What can hang from each mark
C: B
Z: F
B: A C P S
F: C S
S: B F
K: C S
W: C S

Each row was made from one small tree. The marks that hang from a mark follow it in brackets, in alphabetical order. Every link used is in the known rows. Write each row's tree.
Known rows
K[S[B]]: [ -1.3  11.4  12.9   0.7  18.3  13.2   9.7 -24.5   9.7 -11.8  16.2  20.1
  19.4  12.0   2.6  -6.4  -2.3   8.8 -10.4  -4.5   7.0]
B[A P]: [ 10.0 -20.2 -11.5 -20.1 -10.8  -4.5  18.0  28.6   7.9   5.3 -19.1  -2.0
   2.2  13.4   7.7   6.0   1.9   2.5  10.4   7.5  -4.8]
F[C[B] S]: [-17.1 -13.3  15.5   2.3  10.8  -3.1 -23.6  -6.9 -16.3   4.0  -9.4   2.0
 -16.7 -22.8 -21.2  -3.5  -4.9   5.2  -5.2 -11.3   5.9]
Z[F[C[B]]]: [ -4.0  -1.5 -19.6   8.1  -5.4   1.8 -53.5 -15.5  -8.9  -7.0 -37.8 -29.5
 -21.3 -24.1  -8.7 -13.1  13.2   2.3   2.8  -0.8  19.1]
Z[F[C[B[P]] S]]: [  0.3  -1.5  -0.9   2.7  -7.2  -4.3 -25.7  -6.8 -14.6   0.3 -31.8 -13.9
 -22.7 -18.4 -23.9 -10.9   8.3   4.1  -1.0  -6.6   3.0]
C[B[P]]: [ 12.7  -3.9 -19.0  -5.0  -1.8   1.5 -11.6  19.6   4.2   6.3 -27.5   7.5
 -16.2 -12.0  -2.9  -2.8  15.0  -0.2  26.0   0.4   3.8]
F[C S[B[A P]]]: [ -3.8 -16.8  26.2   3.0   3.5  -9.1  28.5  -1.0 -18.2  -1.6   6.3  17.1
   7.2   5.2 -12.3   4.7 -17.7   6.2 -16.7  -9.1  -4.4]
B[S[F]]: [  4.8  -2.2  -9.3   1.7   9.7   8.7   5.8  11.9   7.9 -22.9   7.3   5.0
  11.5   2.2   1.6   5.3 -11.6  -6.4  -3.7  -2.7  -5.5]
C[B[A P S]]: [ 21.5 -10.0 -15.3 -10.0 -18.6  -8.9   1.3  45.8   9.8   0.8 -28.3 -12.1
 -18.4   5.1  -0.3   5.4   4.1  -1.6  19.4   6.2  -3.3]
C[B[P S]]: [ 18.2  -1.3 -19.0  -2.8  -8.7  -0.8  -3.8  42.3   5.7  -6.0 -29.2  -0.9
 -15.6  -1.9  -2.5   0.0   6.9  -0.5  25.2   0.0   1.6]
K[C S[B[A]]]: [ -8.0  15.2  13.9  -3.7   2.1  11.5   4.1 -44.6  23.1  -1.6  37.5  -4.7
  20.0   7.5  21.0  -3.5  -9.0  11.9 -20.4  -8.0   3.2]
F[C S[B]]: [-15.8  -9.5  23.6  11.7  18.8   1.5   6.6 -16.9 -18.2 -13.1  10.8  19.7
  10.6  -6.8 -13.2   0.7 -16.6   5.3 -18.2 -14.3   5.3]
K[S]: [-10.4   4.3   6.9 -12.8  15.1  12.2  -6.4 -15.0  11.1  -3.7   3.1   5.5
  10.1   7.2  -0.1  -8.7   1.6  10.9  -5.6  -0.8   6.6]
S[B[P]]: [ 14.1   0.2  -7.6   7.5   7.7   7.7  26.2   7.5   2.6 -15.3  -4.3  28.6
  17.4   8.4   7.5   2.4  -1.0   0.5   9.0  -3.7   3.1]
S[B[P] F[C]]: [ 12.0  -4.0  12.6  22.0  12.2   0.7  33.0 -20.1 -19.1  -4.4  19.7  38.4
  16.4  -3.6  -1.3   1.9 -14.2  -3.0 -12.3  -5.1  -5.4]
W[C[B]]: [ -2.3   5.7 -13.2 -10.4   3.9   3.5 -43.4 -12.0  22.1  -7.9 -20.5 -12.1
  -8.3 -19.0   1.1   3.4  16.2  -5.0  15.9   2.5   2.0]
F[C[B[A P]] S]: [ -5.5 -21.1  18.6  -6.3  -4.0 -13.5  -1.4   9.3 -16.8  15.4 -12.3  -0.2
 -20.3 -10.9 -20.6   0.7  -5.9   6.4  -3.3  -4.9  -4.1]
B[A C]: [-23.1  -4.2 -16.3  -7.6  -6.8   3.9  -6.8   1.3   4.5  14.9  11.6 -25.1
   5.1   9.1  20.9   7.0   7.6  -5.5   4.1  10.8   3.1]
Z[F[C S[B]]]: [ -5.6   1.7   5.1  12.5   5.1   3.6 -15.4 -26.7 -12.6 -18.3 -10.7  -5.7
  -0.4 -10.1 -16.3  -7.4  -2.2   3.5 -16.9  -9.9   8.3]
W[C S]: [  0.0  11.0 -13.4 -19.6  -4.4 -15.3 -45.9  15.5  27.9 -23.5 -28.9 -23.5
   1.8  -5.2   8.1   1.0   7.1  -5.9  14.2   5.4   5.4]
B[A C P]: [ -8.6  -4.1 -14.0 -11.8 -18.3  -3.3  20.5  22.1  -2.4  24.3   1.0 -14.7
   3.9  19.0  19.9   6.6  11.2  -3.4  13.6  13.2  -5.2]

Write each row's tree
[  3.5  -1.7  -3.0   3.0   1.8 -18.5 -36.7   8.3  -3.4  -5.3 -11.3  -4.5
 -12.8 -20.3  -3.7  -6.7  -2.9  -6.0   3.1   1.1   7.1]	W[S[F[C[B]]]]
[  7.1   5.9  24.7   1.0  17.6   7.9  25.8 -38.7  10.2  -0.2  38.9  26.7
  18.6  11.3  -1.3   0.1  -8.5   2.3 -25.1   1.3  -8.1]	K[S[B[A] F]]
[ -5.1 -18.7  -3.6   1.9  -7.7  -9.5 -30.4  17.5  -8.8  -4.0 -21.4 -25.3
 -17.5 -10.2  -2.6   0.2  -8.2   3.8   1.4   1.7  12.9]	F[C[B[A S]]]
[  9.2   6.9   4.5  13.1   0.2   1.2  47.7 -17.5  -5.4  15.3  40.8  25.2
  18.1  12.8  13.8  10.3  -1.6 -13.0  -6.6   7.4 -15.8]	S[B[A C P] F]
[-12.9  21.5  11.9   5.7  13.2  14.1  11.0 -26.6   3.5   1.4  29.3  12.2
  19.7  15.3   9.3  -6.7   2.2   5.4  -8.4  -0.4   7.3]	K[S[B[C]]]
[  7.6  13.5 -15.3 -15.0  -8.2 -19.2 -60.1  16.2  26.9 -14.0 -36.1 -24.4
 -16.3 -17.7   1.2  -1.0  14.6  -8.6  22.5   6.1   6.6]	W[C[B] S]
[ 14.4  -8.8  -9.3  -1.7  -3.4  -2.4 -10.5  14.3  11.5  -1.5  -3.7  -8.3
 -15.0  -7.2  -3.1   7.2  -0.1  -7.4   3.2   4.8  -6.3]	C[B[A S[F]]]
[  1.8 -10.2  -6.5   5.1  -9.4  -7.6 -17.3  27.7 -15.6  -3.8 -30.9 -10.5
 -15.8  -9.4  -5.4  -4.4  -4.5   5.6  12.0  -2.2  10.4]	F[C[B[P S]]]
[  5.3   2.8  -6.5  -3.2 -21.2  -7.4  42.3  33.6  -2.9  15.4  19.7 -12.0
   7.4  25.8  14.9  13.0  -3.5 -11.4   2.7  12.0 -21.2]	B[A C P S[F]]
[ -0.8  13.6  14.7  -2.6  -2.3   3.6  33.3 -10.7   2.9  12.2  23.6  10.2
  16.5  26.9  10.3  -2.3   1.8   5.7  -6.4   5.0  -2.2]	K[S[B[A C P]]]
[  0.1   2.9  22.8  -0.8  10.7   0.8   4.0 -24.6  -8.7  15.2  13.4  17.0
  -3.1  -5.1 -12.2 -10.8  -2.6   7.1 -11.5  -1.3  -3.6]	K[S[F[C[B[P]]]]]
[  8.4  11.2  14.1  -1.7  11.1   8.8  27.5 -10.2   5.8  -4.3   9.6  26.5
  18.2  17.5   0.8  -6.6  -2.6  10.5  -4.0  -2.7   0.7]	K[S[B[P]]]
[ 2.5  3.4 -6.0  5.4 -8.0  1.0 33.3  6.7 -1.8  7.3 14.6  8.6 15.7 19.6
 20.4  8.2  4.3 -4.3  6.7  6.8 -2.2]	S[B[A C P]]
[ 14.3 -13.4 -14.8 -12.7 -11.0  -5.8  -6.5  22.4   7.9  13.3 -26.1  -3.7
 -19.3  -5.2  -0.4   2.5  12.3   0.3  19.6   7.1  -0.3]	C[B[A P]]
[ -2.4  -7.0  -1.8   6.9   7.2   2.3  -0.7   9.8  -6.2 -20.0   4.6  -0.7
   8.5  -2.9  -1.3   2.8 -18.0  -3.3 -10.0  -4.5  -0.7]	B[S[F[C]]]
[-13.2  13.8 -11.7   9.8   1.9   9.3   7.4   8.0  -2.2  -3.3  26.0  -7.0
  12.9   7.2  13.2   6.2  -3.4 -11.7   0.1   2.6  -6.0]	B[C S[F]]
[-15.4   9.6   9.3   8.8  16.9  11.1  18.9 -14.2  -2.6  -4.7  27.4  20.4
  16.7   3.8  -1.1   6.1  -1.7  -3.1  -6.8  -9.9  -2.7]	F[S[B[C]]]
[ -9.2  11.5   6.1 -13.3  -5.1   6.3 -25.9 -33.9  24.6  15.8  18.3 -21.2
  -7.1  -8.2  12.4  -8.2   3.3  11.3  -6.8  -3.9   4.3]	K[C[B[A]] S]
[ -0.5   0.7 -14.9 -10.3 -29.3  -7.7  29.6  52.2   0.2   8.7  -2.3 -24.6
   5.3  31.5  19.6  10.3  -0.6  -4.6  13.7  12.1  -8.6]	B[A C P S]
[ -8.7   4.0  -7.4   9.6   1.6   6.5  10.2 -11.5   3.1  -0.5  22.5  -0.3
  16.2  12.1  20.3   8.7   2.0  -6.1  -2.0   6.1   5.8]	S[B[A C]]
[ -4.9  15.9  23.1   6.7  12.6   8.3  27.2 -42.3   3.3  11.9  52.4  19.2
  18.8  14.4   6.8   0.0  -3.8  -2.1 -22.4   4.8  -8.3]	K[S[B[A C] F]]
[  3.5   9.0  -4.9   5.4   8.7  10.9  -8.0 -21.7   4.9 -21.5  -8.1   1.8
   3.6  -5.0 -12.6  -3.6   5.3  -0.8  -8.8  -8.2   2.0]	Z[F[S[B]]]
[  1.8  -9.2   3.0   8.5   8.2  -1.7  -6.3 -13.8 -15.3  10.7   2.2  14.8
  -8.3 -21.6  -9.0  -3.0  -2.1  -2.7  -1.7  -1.5  -2.8]	S[F[C[B[P]]]]
[ -8.5 -12.7  15.4  -0.4   4.3  -8.2  -5.9   7.1 -20.3   9.3 -15.3   8.4
 -17.2 -16.8 -22.1  -3.8  -3.4   6.5   1.0 -10.4  -0.2]	F[C[B[P]] S]
[ -5.3  -7.3   0.5   0.5  -6.4  -4.9 -36.3 -15.2  -8.8  -0.6 -25.5 -26.6
 -23.9 -18.7 -21.3  -7.4   6.6   2.1  -9.5  -2.7   5.3]	Z[F[C[B[A]] S]]
[ 25.8  -8.2  -8.1  -5.5 -13.8  -8.4  11.4  30.4   7.1   5.3 -11.4  -0.1
 -16.1   0.7  -4.3   6.9   1.1  -5.5  11.3   6.0 -13.2]	C[B[A P S[F]]]
[  0.5  15.0 -10.6   5.5 -10.6   1.7  35.6  29.5  -7.6   6.8  16.4   1.9
  11.9  17.7  11.8   5.9  -1.6 -10.6   9.3   4.6 -14.5]	B[C P S[F]]
[ -6.7  -1.2  -1.8   5.2  -0.8  -0.6 -39.8 -17.8 -11.5  -5.1 -26.7 -18.9
 -22.6 -23.6 -22.7 -10.7   7.4   2.7  -5.8  -7.4   8.7]	Z[F[C[B] S]]
